Every row comes from one small tree of marks. The marks that hang from a mark follow it in brackets, in alphabetical order. Every link used is in the known rows. Which tree was each row made from?
Known rows:
guzo(bokefu(loda(zoriv) setuno) zufaf(kato kebo)): [  3   3  18  -1  -5  -4   8  -8  -7  -5   5  -1  -3  -7  22   9 -18  -5
   5  22  30 -10 -17  12 -10  -4  12  12  -4  -6  19   2]
setuno(zoriv(kato)): [  8   2   1   0  -2  -4 -11   0  -2 -13   8  -4  -8   2   1   0   3  -2
   4  -6   1  -4   0  -1  -4   3   2   5  -4  -7  15   7]
kebo(pire(durun)): [ -1   4  -1  -5   3  -6  -3  -4  -4   6   7  -6 -16   6   9   5  -1   1
   4   6   6 -10   3   7  -2  -1   1  -4 -11   0   5 -13]
pire(durun kebo): [ 13   1   1  -9  -1  -5  -4  -4   1   8   5 -11 -16   7  10   8  -4 -14
  -1  -3   6 -11  -1   4  -3   5   2  -1  -6  -3   8  -6]
guzo(bokefu(setuno) zufaf(kato(lugu pire))): [  2   4  13  -3   1  -3  15 -20  -5  -1   7   0  -6  -1   1   3  -4  11
   9  16  33 -10  -9  10 -12   8   9   5 -11   9   6  -4]
kebo(pire): [ -2   4  -2  -1   0  -6  -2  -4   1   6   7  -5 -10   3   9   4  -2   7
   4   7   3  -4   4   7  -1   0   2  -4  -8   1   4  -9]
loda(zoriv(kato(pire zufaf) setuno)): [  6   4  -2  -1   4  -4   8  -9   0 -12   4   0 -16   5   2  -7  -7  12
   8 -16  14  -1   4   5   1  14   2   8  -3  10  -1  -6]
kebo(pire(durun(zufaf(guzo)) kato(lugu))): [  3   1 -15  -6   1  -6   2 -16  -5   6  12  -5 -11   7  24   3   1  -9
   5  18  13  -8  -7   5  -5 -10   4 -11 -15  -3  -5 -16]
pire(durun kato(zufaf(guzo(bokefu(loda))))): [  8   2  -9  -9   0  -2   4 -18   2   7   7  -4  -5   5   5   8  -5 -23
   7   7  21 -12 -28   5  -4  17   7  -4  -8  -2   0  -5]
loda(zoriv(kato(pire) setuno)): [  7   4  -1   0   4  -4   2  -5  -1 -12   2   0 -16   5   2  -6  -6   9
   8 -22   5  -3   8   7  -1  -2   1   8  -4   9   8  -7]
zufaf(durun guzo kato kebo(pire)): [ -8   6 -13 -17   3 -14 -17  -7  10   4   9  -5   8  -1  44   0  -7  -3
   4  29  34 -15   3  14  -7  -8   7  -7  -6  -2  33  -6]
setuno(zoriv(kato(pire(kebo) zufaf) loda)): [ 13   3  -1  -4   3  -2  -6  -7   4 -16   2  -7 -19   2  12   5  -5  -1
   0 -15  14  -5   5  -6  -2  27   1   9  -7   3   2  -1]
zufaf(kebo(pire)): [-3  4  0 -2  1 -6 -3 -3 -3  6  6 -5 -5  3 30  5 -3  4  3 13  7 -7  5  8
 -3  2  4  1 -6 -1 11 -9]
setuno(zoriv(kato(pire(durun(zufaf(guzo)))) loda)): [  8   2 -13  -2   5  -5 -18  -5 -12 -19   4  -3  -8   4  16   1  -2  -3
   6  -8   8  -5   5  -5  -4  11   5   1 -11   0   7  -2]
durun(zufaf): [ 7  2  2  3 -2 -3 -3 -5 -7  5  8 -4 -2  3  0  1 -2  1  4  8 -3  4  2  4
 -1  9  4 -3 -3  0  4 -1]
pire(durun kato(lugu zufaf(guzo)) kebo): [ 15   0 -14 -16  -1  -6   4 -20   8   8  11 -10 -12   9  23   7  -1 -24
   0   7  26 -16 -15   3  -5   7   3  -5  -7  -2  -7  -9]
durun(zufaf(guzo kato(pire))): [  2   2 -11   5   0  -7  -9 -14  -9   4   5  -2   5   3  14  -1  -6   3
   6  18  22   1   8   7  -3   4   7 -12  -6   3  14  -3]
setuno(zoriv(loda)): [  5   3   1  -4  -1  -5 -11  -1  -2 -13   8  -3 -10  -2   3   9  -1  -3
   5 -10   3  -8   0  -2  -4   1   3   6  -3  -1   7   6]
zoriv(kato): [  8   4   0  -1   4  -4 -11  -2   0   0   8  -4  -5   5   0  -3   1   0
   6  -7   1  -2   1   6  -3  13   2  -2  -1  -1  17  -2]
zoriv(kato(lugu zufaf(kebo(pire))) loda setuno): [ -3   7  -4  -9  20  -5  -5  -8  -2 -13  11  -2 -16  -1  33  -3   0   6
  10 -11  15  -9  -8   6  -6  28   2  11  -5  16   8 -11]
zufaf(guzo kebo(pire(kato))): [  0   3 -14  -4   0  -9  -6  -9   5   8   6  -5  -2   6  44   5  -2  -6
   5  16  17  -8   2   9  -4  -1   6  -4  -8  -4  12 -11]
kato(zufaf): [  4   3   0  -3  -1  -4   2 -10  -1   5   9  -4  -3   3   0   2  -2   2
   5   6  11  -3  -2   3   0  19   3  -1   0   2  -2   1]
kato(lugu zufaf(guzo)): [  2   3 -15 -10   1  -4   2 -14   0   3  12  -3   8   3  14   1   0  -2
   6  11  17  -9 -12   4  -4   7   5  -7   1   3 -11   1]
zufaf(durun guzo(bokefu) kebo(pire(kato))): [ -1   5  -9 -16  -2 -11  -1 -10  19   6   7  -5   6   3  37   5  -4  -8
   6  21  21 -15 -11  11  -8  -1   8  -2 -10  -1  22 -10]
bokefu(guzo loda(zoriv(kato setuno))): [  8   4 -11  -5   5  -3  -8  -1  -1 -12   3   1 -14  -2  -4   0 -11  -9
   6 -20  -1  -2  -9   6  -3  -5   3  10  -4   1   0  -3]
guzo(bokefu(setuno)): [  5   3   6   0  -1  -4   2  -7   1   2   7  -2  -6   1  -9   6  -3   4
   7   0  -1  -5 -10   9  -4   6   7  10  -6   3   4   0]
durun(zufaf(guzo)): [  5   2 -12   1  -2  -5  -9  -5  -6   5   8  -4   9   3  15   1  -3  -1
   5  13   3   2  -1   4  -2   6   7  -8  -2  -2   4   0]
loda(zoriv): [  6   2   2  -1  -8  -5   3  -3  -1  -1   7  -3  -5   2   0   5  -8   0
   3   0   3  -7   2   7  -2 -17   3  -1   0  -4   4  -1]
bokefu(guzo setuno(zoriv)): [  5   1  -9  -5  -6  -6  -6  -5  -2 -10   6   0 -10  -1  -5   9  -3  -2
   3   0  -1  -6   2   1  -3  -8   5  17  -9  -7 -12   7]

Which tree is each row?
[ -2   3   2   4   3  -9  -8  -9 -14   5  10  -7 -17   1   8   1  -5   1
   4  22  16  -3   4   7  -3   1   3 -10 -13  -2  20 -12] -> kebo(pire(durun(zufaf(kato))))
[  8   3   1  -2   4  -4 -18   1  -2 -20   8  -2 -11  -1   2   3   0  -3
   6 -17   1  -6   0  -3  -4  10   3   6  -3  -3  18   6] -> setuno(zoriv(kato loda))
[ 10   2   9 -10   1  -5   8 -17  -4   6   5  -9 -17   5  20   4  -5  -6
   0  14  40 -15   1   6 -10   7   4  -6 -10   4   9  -9] -> guzo(zufaf(kato(lugu pire(durun kebo))))
[ 12   5  -4  -8  16  -2  -6  -8   6 -12   3  -5 -23   4  12  -1   0  -2
   6 -33   7  -8  -1   4  -6  19   0   9  -6  18   6 -12] -> zoriv(kato(lugu pire(kebo)) loda setuno)
[  2   3 -10  -9  -6  -1  14 -15   1  -6   9   0   2  -3   5   9 -13  -6
   5  10  12 -13 -31   8  -6 -14   9  10  -4   0 -22   1] -> kato(lugu zufaf(guzo(bokefu(loda(zoriv) setuno))))
[  3   3   1   1   1  -4   4 -19 -12   3   8  -2  -5   2  -2  -1  -1   5
   6  15  18  -2   4   6  -6  -2   4  -7  -8   6   5  -5] -> durun(zufaf(kato(lugu pire)))
[ -4   5   2   1   3 -10  -9  -7  -5   5   8  -5  -6  -1  29   3  -5   1
   4  20  22  -9   6  11  -5  -1   5  -4  -7  -3  29  -8] -> zufaf(kato kebo(pire))
[ 10   2  -2  -9  -2  -2   9 -13   4   7   4  -7 -11   7  10   6  -1  -3
   0  -2   8  -9   2   4  -5  -2   2   0  -8   6  -9  -9] -> kato(lugu pire(kebo))
[ 14   2 -15 -21  -4  -9  -3 -15  28  10   9  -9  -1   5  23   4  -5 -18
   1  12  29 -11  -6   6  -3  14   5  -4  -3  -1   6  -4] -> pire(kato(zufaf(durun guzo)) kebo)
[  4   4  12 -16  -2  -1   7  -6  12   5   5  -4   5  -3   3   5  -7  -6
   6  15  20  -8 -20   8 -10  15   9   1  -4   4  10   2] -> guzo(bokefu(loda) zufaf(durun))
[ -1   4 -15 -20   0 -12  -8 -10  19   7   8  -5   4   4  44   3  -3  -8
   5  20  25 -13   2  11  -6  -5   5  -3  -8  -3  17 -11] -> zufaf(durun guzo kebo(pire(kato)))
[ 16   1  -7  -7  -2  -6   4 -16   9  10   7 -12 -12   7  17   8  -5 -22
   2   7  21 -13 -21   4  -4  20   6  -4  -7  -3   7  -8] -> pire(durun kato(zufaf(guzo(bokefu))) kebo)
[  5   6  -4  -7  18  -2  -5 -10  -1 -14   6   2 -17   3   3  -5   3   6
  12 -32   7  -6   0   5  -6  17   1   7  -6  21   5  -9] -> zoriv(kato(lugu pire) loda setuno)
[  4   3  -1  -5   1  -7   0 -12   2   8   8  -5 -23   9   8   5   0  -7
   5   4  11 -10   2   7  -2  -2   0  -5 -14  -2   7 -16] -> kebo(pire(durun kato))
[  2   5  -1 -21   0  -8   0  -9  11   5   9  -4   8   2  20   2  -5  -3
   4  16  22 -10  -1   7  -3  18   5   5   1   2   9   2] -> kato(zufaf(durun kebo))
[  7   2 -12  -7   0  -2 -13  -2  -2 -16   4   1 -12  -3  -7   5  -4 -10
   4  -7  -3  -3  -6   0  -5  -2   3  20 -10  -8  -9   6] -> bokefu(guzo loda setuno(zoriv(kato)))
[ 14   2  -2 -12   5  -3  -7  -8  -2 -19   4  -8 -25   5  12   7   0 -12
   0 -21  10 -17  -1  -5  -7   1  -1   8 -12   2   2  -6] -> setuno(zoriv(kato(lugu pire(durun kebo)) loda))
[  8   2  -6  -9   1  -7   4 -16  -1   6   8  -6   2   7  27   6  -3 -18
   7  14  25 -15 -20   7  -5  20   8  -1  -5  -2  13  -4] -> pire(durun kato(zufaf(guzo(bokefu) kebo)))
[-2  4  8 -2  1 -5  3 -3 -4  6  6 -6 -2  1 42  4 -4 10  4 22 20 -4  4  7
 -6 15  7  0 -5  0 10 -7] -> guzo(zufaf(kebo(pire)))
[  6   4  -1 -10   6  -3  -6  -7  -7 -21  12  -3  -4  -2  23   2   0  -5
   5  -5  15 -12 -10  -4  -7  17   4  12   0  -1   7   6] -> setuno(zoriv(kato(lugu zufaf(kebo)) loda))
[ 12   0   4   0  -1  -7 -10  -8  -8   7   8 -12 -16   2   9   4  -7 -16
  -2  14  15  -5   0   5  -5   8   4  -7  -8  -5  23  -6] -> pire(durun(zufaf(kato)) kebo)
[  2   3  -2  -5  -1  -5   8 -15   5   6  11  -3 -16   6   9   4   4  -2
   6   6   9  -9  -4   7  -5 -10   1  -5 -12   0  -3 -14] -> kebo(pire(kato(lugu)))
[  4   5 -15 -20   4  -8 -21  -4  14 -20  11  -2   5  -3  17  -1  -4  -6
   6  -2  22 -12  -5  -3  -5  18   5   4   0   0  14   8] -> setuno(zoriv(kato(zufaf(durun guzo)) loda))
[  7   4  -1  -2   5  -3 -12  -4  -3 -19   3  -1 -13   3   2   2   0   4
   7 -20   5  -5   9  -3  -4  10   2   6  -7   3  10   0] -> setuno(zoriv(kato(pire) loda))
